What can hang from each mark
K_296: K_213 K_286
K_861: K_213
K_41: K_296 K_916
K_211: K_41 K_286
K_916: K_41 K_213
K_286: K_296
K_213: K_211 K_861 K_881

Each row was made from one small tree. The marks that hang from a mark follow it in brackets, in the order of their numbers. Every link used is in the known rows. Write each row's tree.
Known rows
K_211(K_41): [1.02 0.39 -0.60 -1.81 -1.51 0.56 0.74 -1.52 -1.96 1.16 -1.01 0.35 0.25 2.58 3.05 1.40 0.13 1.39 1.08 -0.69 0.02 0.70 -1.95 0.78 0.94 1.53 0.17]
K_916(K_41 K_213(K_861)): [1.79 1.94 -0.34 -1.46 -1.33 2.44 -2.10 -0.67 -1.26 2.47 -2.60 -1.27 -1.59 -1.15 3.01 0.98 1.12 3.52 -1.21 0.96 1.64 2.02 -1.16 1.41 -3.95 -2.96 -2.12]
K_286(K_296(K_213)): [-1.55 1.67 -0.91 -1.65 0.36 0.36 0.03 -1.99 0.93 0.33 0.23 -0.19 1.64 0.07 -1.45 1.73 -1.22 0.87 -0.07 -0.10 2.02 1.87 -0.07 0.07 -1.69 -0.85 -1.26]
K_296(K_286): [-0.61 -1.21 -1.15 -0.34 -1.38 0.88 -0.17 -1.49 0.23 0.90 -0.64 0.62 0.11 1.17 0.29 1.80 -0.13 3.54 0.37 -0.34 1.14 0.59 -0.82 2.65 -0.45 -1.93 -1.04]
K_296(K_213(K_211(K_41))): [-0.72 2.91 0.74 0.46 0.86 0.81 -0.62 -1.19 -1.44 3.58 0.79 1.44 0.86 1.54 0.67 1.68 -0.78 -1.80 0.12 -1.71 1.63 -0.26 -1.11 -0.57 -0.45 4.28 -0.28]
K_296(K_213(K_861 K_881) K_286): [-1.92 -2.15 -0.12 1.72 -1.50 0.84 -1.14 -0.88 -0.86 -1.11 -0.02 0.67 -0.24 -1.13 3.12 -0.13 -1.63 0.25 -0.74 -0.69 2.17 0.14 -1.47 0.30 -1.74 -1.19 -2.49]
K_296(K_213(K_211 K_861)): [-1.59 2.25 0.40 1.48 0.18 2.29 -3.49 -1.09 0.85 3.40 -0.97 1.14 -1.35 0.36 -0.38 2.49 -2.20 -1.03 -2.49 -1.59 2.50 -0.43 -1.69 -0.74 -1.71 1.96 -0.45]
K_296(K_213(K_211) K_286): [-2.46 1.18 0.11 1.59 0.89 1.11 -1.83 -1.52 0.78 3.14 0.96 1.45 0.81 0.21 -2.04 1.97 -1.14 0.19 -0.60 -1.16 2.36 -0.50 -0.20 1.51 -1.97 0.47 -1.69]
K_916(K_41 K_213(K_211)): [1.81 3.58 1.02 -0.44 0.24 1.20 -3.84 -0.39 -0.98 4.38 -0.34 -0.26 -1.22 0.07 0.80 0.13 1.10 3.38 0.32 -0.25 1.63 0.73 -0.47 1.49 -5.33 -1.44 -1.86]
K_211(K_41(K_916) K_286(K_296)): [0.04 2.72 -0.84 -1.29 -1.46 0.98 2.38 -1.12 0.57 -2.89 -0.50 -1.25 1.37 3.71 -1.19 1.32 0.27 3.24 0.21 0.33 -0.17 1.27 1.30 -0.60 0.65 -2.80 0.02]
K_41(K_296 K_916(K_213(K_211(K_286)))): [0.42 3.33 -0.09 1.83 -0.30 2.88 -1.97 2.70 2.22 1.37 -0.35 -1.48 -4.25 0.07 -3.87 -1.35 0.14 3.44 0.21 -0.39 -0.01 -1.70 2.19 -1.23 0.45 0.15 1.57]
K_213(K_211 K_861 K_881): [-0.07 -1.28 1.30 2.77 -2.07 0.61 -3.33 -0.48 -0.49 0.22 -0.69 1.23 -3.07 1.12 2.25 -0.62 -2.14 0.65 -0.77 -3.06 1.17 -1.90 -3.44 -0.71 -1.98 -0.29 -0.57]
K_41(K_296 K_916(K_213(K_881))): [0.59 -0.48 -0.53 -0.14 -1.19 -0.36 -1.61 3.96 -1.70 -0.40 -0.20 -1.66 -3.50 -0.89 2.57 -3.97 -0.05 4.37 2.28 -0.63 0.55 0.12 0.23 1.77 -0.95 0.05 -0.89]
K_861(K_213(K_211(K_41) K_881)): [0.59 -1.74 1.71 0.44 -1.40 -1.48 -2.50 1.11 -2.24 -0.07 0.46 1.82 -0.90 3.21 2.96 -2.86 -1.83 -0.95 1.58 -4.12 0.89 -4.19 -3.33 -1.86 -0.98 2.34 0.68]
K_211(K_286(K_296)): [0.14 0.61 -1.64 -0.82 -1.71 1.54 0.63 -2.19 2.41 -1.79 -0.62 -0.90 -0.41 1.22 -3.11 1.57 -0.56 2.21 0.22 0.25 0.49 0.20 0.14 -2.53 0.35 -3.13 0.85]
K_286(K_296(K_213(K_211(K_41) K_881))): [-1.33 0.53 1.57 1.39 0.25 -1.08 -0.09 -1.72 -2.17 -1.75 2.01 0.86 2.27 1.07 0.99 -1.02 -1.75 -1.07 0.77 -2.69 1.65 -0.76 -1.98 -1.37 -2.02 0.01 -1.74]
K_916(K_41 K_213(K_211 K_861)): [0.96 2.91 1.19 0.80 -0.38 2.54 -4.02 -0.84 -1.07 3.46 -1.91 -0.25 -2.10 -0.38 1.13 1.00 0.51 3.03 -2.03 -0.25 2.30 0.34 -1.73 0.84 -5.19 -2.83 -2.08]
K_41(K_296 K_916(K_213(K_211 K_861))): [-1.07 2.17 0.67 2.73 -0.33 2.73 -3.13 2.60 0.53 1.42 -2.36 -0.71 -4.66 -0.19 -1.36 0.01 -0.98 3.96 -2.37 -1.10 1.62 -1.28 -0.29 2.05 -0.99 -0.82 0.35]
K_41(K_296(K_213)): [-1.10 0.61 -1.39 -1.09 0.03 1.68 -0.51 1.08 0.97 2.43 -0.34 -0.03 -1.97 -0.40 -1.37 0.67 -0.70 -0.04 0.65 0.66 0.99 0.08 1.32 -0.44 0.67 4.83 1.38]
K_916(K_41(K_296) K_213(K_881)): [2.19 -1.05 -0.12 -0.73 -1.43 0.40 -1.12 2.40 -1.90 0.78 -0.52 -1.44 -2.77 -1.71 3.17 -3.55 1.45 2.98 2.43 0.95 0.26 0.23 0.43 0.75 -3.77 0.05 -1.03]
K_213(K_211(K_41 K_286)): [0.92 1.59 0.13 0.88 -1.22 2.27 0.00 -1.37 0.63 1.32 -0.40 0.42 -1.07 3.07 -0.37 1.39 -0.29 0.07 0.00 -1.69 -0.45 -1.69 -1.29 -3.01 1.23 2.05 1.97]
K_213(K_211(K_41(K_916) K_286) K_881): [0.48 1.37 1.15 1.71 -1.71 0.37 -0.44 1.02 -1.16 -0.88 1.27 0.22 -1.00 4.03 1.64 -2.12 -0.83 0.87 1.54 -2.44 -0.56 -1.50 0.29 -1.94 -0.79 1.86 0.35]

Which tree is each row?
[-3.45 1.73 0.35 2.49 1.06 1.40 -1.34 1.65 1.72 2.58 0.93 0.79 -0.50 1.22 -4.02 0.87 -1.32 1.68 -0.60 -0.01 1.71 -0.47 3.23 3.23 -1.41 2.06 -0.51]
K_41(K_296(K_213(K_211) K_286) K_916)
[-0.42 0.80 -0.50 -0.95 -1.07 0.85 1.47 2.07 -1.34 0.78 -1.08 -0.42 -1.19 3.19 0.52 0.36 -0.13 2.92 1.02 0.23 -0.74 0.67 1.23 2.61 1.39 3.29 1.33]
K_211(K_41(K_296 K_916))
[-0.52 3.45 1.25 0.32 -0.11 0.65 -0.86 0.26 -1.71 2.50 0.09 0.81 0.09 4.23 0.60 1.21 -0.34 2.02 0.28 -2.02 0.53 0.19 -0.51 2.44 -1.06 1.83 -0.43]
K_213(K_211(K_41(K_916)))
[-1.16 -0.55 -0.98 0.84 -1.77 1.14 -0.10 -1.33 1.85 -3.54 -0.12 -0.82 -0.63 -1.02 -0.14 -0.51 -2.20 -0.57 -1.10 -0.62 1.59 -0.20 -0.30 -4.82 -0.55 -2.40 -0.39]
K_211(K_286(K_296(K_213(K_861 K_881))))
[0.25 -2.17 1.22 0.48 -1.14 -1.52 -4.34 1.85 -0.43 1.01 0.64 1.65 -2.18 2.16 1.33 -2.64 -2.35 -0.46 1.52 -3.51 1.18 -4.10 -2.31 -1.93 -2.25 1.51 0.46]
K_861(K_213(K_211 K_881))
[-1.13 2.75 -1.20 -0.87 -0.20 2.47 2.07 2.12 1.03 1.05 0.16 -1.07 -1.19 1.39 -1.31 0.05 -0.40 -0.19 0.55 1.49 -0.46 0.38 3.72 -2.02 1.79 5.38 2.04]
K_211(K_41(K_296(K_213) K_916) K_286)
[1.37 1.87 0.45 0.65 -0.04 2.08 -2.71 1.14 -0.03 3.85 -1.02 -0.74 -2.87 -0.82 -1.24 -0.38 0.92 2.84 0.22 0.61 0.88 -0.50 0.90 1.28 -4.37 0.22 -0.06]
K_916(K_41(K_296) K_213(K_211))
[-0.82 0.51 0.62 2.90 -1.30 1.77 -2.97 -0.10 1.42 0.28 0.25 0.51 -3.23 -0.38 0.79 -0.57 -2.54 -2.51 -1.05 -1.92 1.39 -2.48 -0.81 -5.15 -1.45 1.76 0.49]
K_296(K_213(K_211(K_286) K_861 K_881))
[-1.86 -1.03 -0.10 0.52 -1.17 0.03 -1.32 -1.45 -0.07 -2.83 -0.11 -0.07 0.41 -0.89 1.20 -0.14 -2.58 0.28 -1.25 -1.17 2.28 0.70 -1.65 -1.18 -2.24 -2.48 -1.92]
K_286(K_296(K_213(K_861 K_881)))
[0.24 -0.95 0.14 0.81 -1.46 2.13 -1.08 1.74 1.80 0.71 -0.74 0.40 -3.50 2.54 -2.94 -1.00 -1.22 -0.90 -0.52 -1.61 -0.33 -5.56 0.22 -4.82 2.51 3.98 4.87]
K_861(K_213(K_211(K_41(K_296) K_286)))
[-1.48 1.48 -1.38 -0.13 -0.98 3.16 -0.14 -2.33 2.95 -1.67 -1.11 -0.87 -0.37 -0.59 -2.88 2.34 -1.65 0.14 -2.71 0.58 1.96 0.58 0.34 -4.13 0.03 -2.33 0.14]
K_211(K_286(K_296(K_213(K_861))))
[-1.23 -1.55 -0.38 0.41 -1.01 -0.30 -0.39 -0.61 -0.95 -0.21 1.51 0.62 0.65 -0.59 2.17 -0.98 -1.13 0.74 1.68 -0.82 1.48 0.56 -0.40 0.81 -1.83 0.01 -2.61]
K_296(K_213(K_881) K_286)
[-0.97 -0.56 0.00 -0.12 -1.30 0.04 -1.73 0.09 -0.90 0.23 0.03 0.30 -1.66 -0.75 3.76 -0.50 -1.74 -0.97 -0.33 -1.11 1.54 0.54 -1.88 -1.55 -1.49 1.63 -1.51]
K_296(K_213(K_861 K_881))
[-1.32 0.42 -0.83 -0.54 0.15 2.14 0.28 0.15 0.90 2.70 -0.25 -0.17 0.40 -0.71 -1.63 1.17 0.38 1.45 0.25 3.27 1.06 1.28 3.56 2.32 -3.71 1.94 -0.81]
K_916(K_41(K_296(K_213 K_286)))
[-1.65 -0.67 -0.94 0.29 -1.08 1.51 2.17 1.15 -0.85 -0.69 -0.87 0.22 -0.09 2.65 -0.43 0.88 -0.07 3.76 0.53 0.66 -0.06 0.39 1.33 4.20 0.85 0.35 0.24]
K_211(K_41(K_296(K_286) K_916))
[0.08 1.22 -1.13 -0.59 -1.62 2.39 2.13 1.88 0.71 -0.42 -1.03 -1.18 -2.31 2.89 -1.00 0.21 -0.04 1.95 1.05 0.75 -1.37 -0.31 2.52 -1.20 2.42 3.03 2.40]
K_211(K_41(K_296 K_916) K_286)
[0.89 -0.53 -1.04 -0.28 -0.79 2.26 -0.14 0.28 -0.05 1.22 -1.48 -1.21 -1.38 -1.54 -0.50 -0.06 1.67 4.83 0.44 2.49 0.86 0.91 1.52 3.06 -3.01 -2.94 -1.38]
K_916(K_41(K_296(K_286)) K_213)
[-2.23 0.07 1.34 2.89 -0.38 0.08 -2.61 -1.59 0.27 -1.90 0.22 0.62 0.03 -0.33 -0.03 -0.10 -3.03 -0.48 -1.81 -2.36 2.56 -1.01 -2.19 -1.36 -2.85 -1.97 -1.79]
K_286(K_296(K_213(K_211 K_861 K_881)))
[1.40 -0.95 1.15 2.34 -0.95 0.37 -0.63 1.23 -2.76 -0.44 0.05 -0.10 -2.60 -0.91 2.50 -3.56 -0.23 1.18 1.82 -2.70 0.07 -2.72 -2.62 -0.66 -0.09 1.41 0.58]
K_916(K_213(K_211(K_41(K_296)) K_881))
[-0.45 0.63 0.82 1.51 -1.34 1.94 -1.21 -1.56 -1.27 1.56 -1.91 1.06 -0.96 2.53 1.66 2.38 -1.28 0.45 -2.29 -2.32 1.31 -1.27 -3.37 -0.09 0.07 0.84 0.44]
K_213(K_211(K_41) K_861)
[0.05 -0.78 -0.93 0.47 -1.64 3.51 -0.69 0.04 0.01 0.73 -3.13 -1.23 -2.32 -2.35 0.47 0.90 0.79 4.78 -1.93 2.21 1.56 0.55 0.67 2.94 -3.24 -4.24 -1.28]
K_916(K_41(K_296(K_286)) K_213(K_861))
[0.10 1.94 -1.04 -1.07 -0.36 1.51 -1.13 2.73 -0.53 1.62 -1.28 -1.77 -3.13 -0.27 -0.33 -0.98 0.53 4.89 1.01 -0.05 0.72 0.98 1.21 2.80 0.14 0.14 -0.06]
K_41(K_296 K_916(K_213))
[-0.86 2.02 -1.78 -1.09 -0.22 1.26 0.22 -2.12 2.72 -0.55 0.59 -0.92 0.76 -0.01 -3.46 1.56 -0.56 0.20 0.09 0.76 1.43 0.91 1.22 -3.60 -0.12 -1.04 -0.07]
K_211(K_286(K_296(K_213)))
[0.17 -0.91 0.33 2.41 -1.80 0.28 -1.14 -1.24 1.75 -3.11 0.69 0.07 -1.17 1.41 -2.15 -1.13 -1.89 1.16 0.88 -2.20 0.30 -2.24 -1.01 -3.48 -1.63 -3.09 0.39]
K_213(K_211(K_286(K_296)) K_881)
[1.37 -1.48 1.28 0.78 -2.01 -0.34 -1.61 0.94 -0.45 -0.75 0.71 1.07 -1.83 2.92 1.73 -3.03 -1.39 -1.69 1.55 -3.36 -0.06 -5.01 -1.76 -5.53 0.22 1.86 2.19]
K_861(K_213(K_211(K_41 K_286) K_881))
[0.41 -1.19 0.62 3.40 -2.78 1.87 -2.95 -0.31 1.14 -0.85 -0.61 0.37 -4.16 1.04 0.73 -0.75 -2.21 -0.20 -1.10 -2.12 0.34 -3.02 -2.19 -4.21 -0.81 -0.32 1.32]
K_213(K_211(K_286) K_861 K_881)
[-0.72 0.85 0.88 1.19 0.22 -0.70 -3.15 0.35 -0.81 2.33 1.95 1.32 -0.88 0.41 1.09 -1.29 -1.69 -1.75 1.52 -2.64 1.55 -1.12 -1.25 -1.02 -2.86 2.92 -1.38]
K_296(K_213(K_211 K_881))
[0.98 -1.72 0.78 0.86 -1.89 -0.17 -3.70 1.79 1.39 0.05 0.78 0.95 -3.09 2.21 -0.15 -3.09 -1.83 -0.84 1.50 -3.08 0.38 -5.01 -0.96 -5.22 -0.87 1.26 2.26]
K_861(K_213(K_211(K_286) K_881))
[0.52 -0.72 0.91 2.26 -1.77 -0.12 1.21 -1.96 -0.21 -3.88 0.90 -0.02 0.21 2.32 0.01 -1.11 -1.43 0.39 0.76 -2.59 -0.15 -2.30 -1.53 -3.80 -0.86 -2.25 0.65]
K_213(K_211(K_41 K_286(K_296)) K_881)
[-0.19 3.03 0.33 0.65 0.16 2.32 0.22 -1.42 0.55 2.60 1.09 0.60 0.17 1.74 -0.96 1.47 -0.69 -2.48 0.16 -1.29 0.54 -0.95 0.17 -4.15 0.74 3.73 1.05]
K_296(K_213(K_211(K_41 K_286)))
[-1.86 -1.13 -1.08 0.30 -0.35 1.81 2.65 -0.53 -0.67 0.08 -0.07 0.29 0.51 0.11 -0.91 1.41 -0.38 0.24 0.24 0.89 0.83 -0.04 0.72 1.38 1.58 3.00 0.01]
K_211(K_41(K_296(K_213 K_286)))
[1.51 1.06 -0.01 1.75 -0.96 3.11 0.55 0.21 0.36 0.57 -0.75 -0.98 -3.09 -0.41 -1.66 -0.71 0.33 1.20 0.14 -0.97 -0.33 -2.97 -0.29 -3.59 2.52 1.35 2.62]
K_916(K_213(K_211(K_41(K_296) K_286)))
[-1.94 2.47 0.37 0.75 1.27 0.09 -1.52 -2.10 1.08 1.21 0.73 0.71 1.33 0.62 -3.88 2.14 -1.51 0.44 -0.58 -1.27 2.60 0.18 -0.53 -0.28 -2.51 -0.88 -1.39]
K_286(K_296(K_213(K_211)))
[-1.44 -3.11 -0.14 1.09 -1.10 0.23 2.72 0.28 -2.01 -1.58 0.87 0.52 0.39 -0.58 2.62 -1.38 -1.05 -0.21 1.88 -0.16 0.41 -0.90 0.10 0.36 0.89 2.79 -0.42]
K_211(K_41(K_296(K_213(K_881) K_286)))
[-2.06 0.90 -0.87 -0.56 -0.39 1.43 -0.80 -2.35 1.24 -0.79 -1.40 -0.45 0.38 -0.41 -1.09 2.58 -1.82 1.08 -2.67 -0.13 2.76 1.23 -1.08 -0.76 -1.10 -2.40 -1.21]
K_286(K_296(K_213(K_861)))
[-2.42 -0.16 -0.73 0.51 -0.89 2.01 -0.38 -1.83 0.64 0.86 -0.86 0.45 0.00 -0.56 0.33 2.62 -1.33 1.32 -2.14 0.20 2.71 0.77 -1.00 1.40 -0.44 -0.86 -1.68]
K_296(K_213(K_861) K_286)
[1.55 -1.19 -0.06 0.26 -2.16 0.40 -2.42 -0.04 -2.10 -0.94 -1.61 -0.80 -3.19 -2.31 5.04 -1.81 -0.58 3.18 0.16 -2.11 1.31 0.02 -3.87 -0.33 -0.77 -3.02 -1.58]
K_916(K_213(K_861 K_881))
[-0.39 0.08 -0.99 -0.20 -1.15 -0.33 -0.08 -1.30 1.36 -2.76 1.28 -0.85 0.29 -0.42 -1.25 -1.43 -1.33 -0.20 1.61 -0.30 1.00 0.20 0.45 -4.33 -0.94 -1.07 -0.61]
K_211(K_286(K_296(K_213(K_881))))
[2.10 0.02 0.11 -0.51 -2.13 0.42 -2.67 0.21 -2.55 0.45 -1.49 -0.97 -1.79 -1.67 5.31 -1.84 0.10 3.07 0.32 -0.03 1.21 1.35 -1.86 0.40 -5.22 -2.95 -2.83]
K_916(K_41 K_213(K_861 K_881))
[0.53 1.90 -0.65 -1.23 -0.44 1.34 1.31 2.23 -2.06 0.66 -0.97 -1.58 -1.80 0.29 1.54 -1.02 1.13 4.27 0.77 -0.18 0.11 0.95 0.35 2.30 1.67 0.79 0.12]
K_211(K_41(K_296 K_916(K_213)))
[0.23 0.16 1.12 -0.83 -0.77 0.38 -2.21 0.15 -1.30 2.51 -0.39 1.64 -0.35 3.49 0.27 0.29 -1.16 -0.53 -0.13 -2.84 1.44 -3.35 -2.66 -0.97 0.24 2.30 1.42]
K_861(K_213(K_211(K_41)))
[-2.66 1.17 -0.58 0.02 0.25 1.59 2.26 1.13 -0.94 0.31 0.26 0.11 1.36 1.33 -0.61 0.68 -0.15 1.72 0.36 1.33 0.81 1.21 2.82 3.27 0.50 2.58 -0.73]
K_211(K_41(K_296(K_213 K_286) K_916))
[-0.24 0.98 0.10 2.34 -1.84 3.51 -2.39 -1.10 2.58 1.31 -1.73 0.58 -3.56 1.31 -2.07 2.12 -1.49 0.44 -2.58 -1.35 0.62 -2.16 -1.64 -3.34 -0.11 -0.32 1.96]
K_213(K_211(K_286) K_861)
[0.27 0.54 0.68 2.83 -0.85 3.15 -0.92 0.27 -1.08 0.56 -2.74 -0.27 -3.54 -0.81 0.32 0.22 -0.53 1.67 -2.40 -1.74 1.15 -2.36 -2.99 -0.38 1.45 0.10 1.03]
K_916(K_213(K_211(K_41(K_296)) K_861))
[-1.07 -2.09 0.02 0.99 -1.65 0.97 0.53 0.97 -1.99 -0.85 -1.01 0.26 -1.75 -0.87 4.01 -1.07 -1.67 -1.80 -0.47 -0.62 0.48 -0.85 -1.37 -1.97 1.26 4.46 0.75]
K_211(K_41(K_296(K_213(K_861 K_881))))
[-0.25 2.88 -0.36 -0.60 -0.96 1.53 -2.27 0.98 -0.68 1.05 -2.16 -1.45 -2.63 -0.20 2.03 0.30 -0.09 5.07 -1.52 -0.88 1.97 1.95 -1.36 2.43 -0.61 -2.93 -1.83]
K_41(K_916(K_213(K_861)))
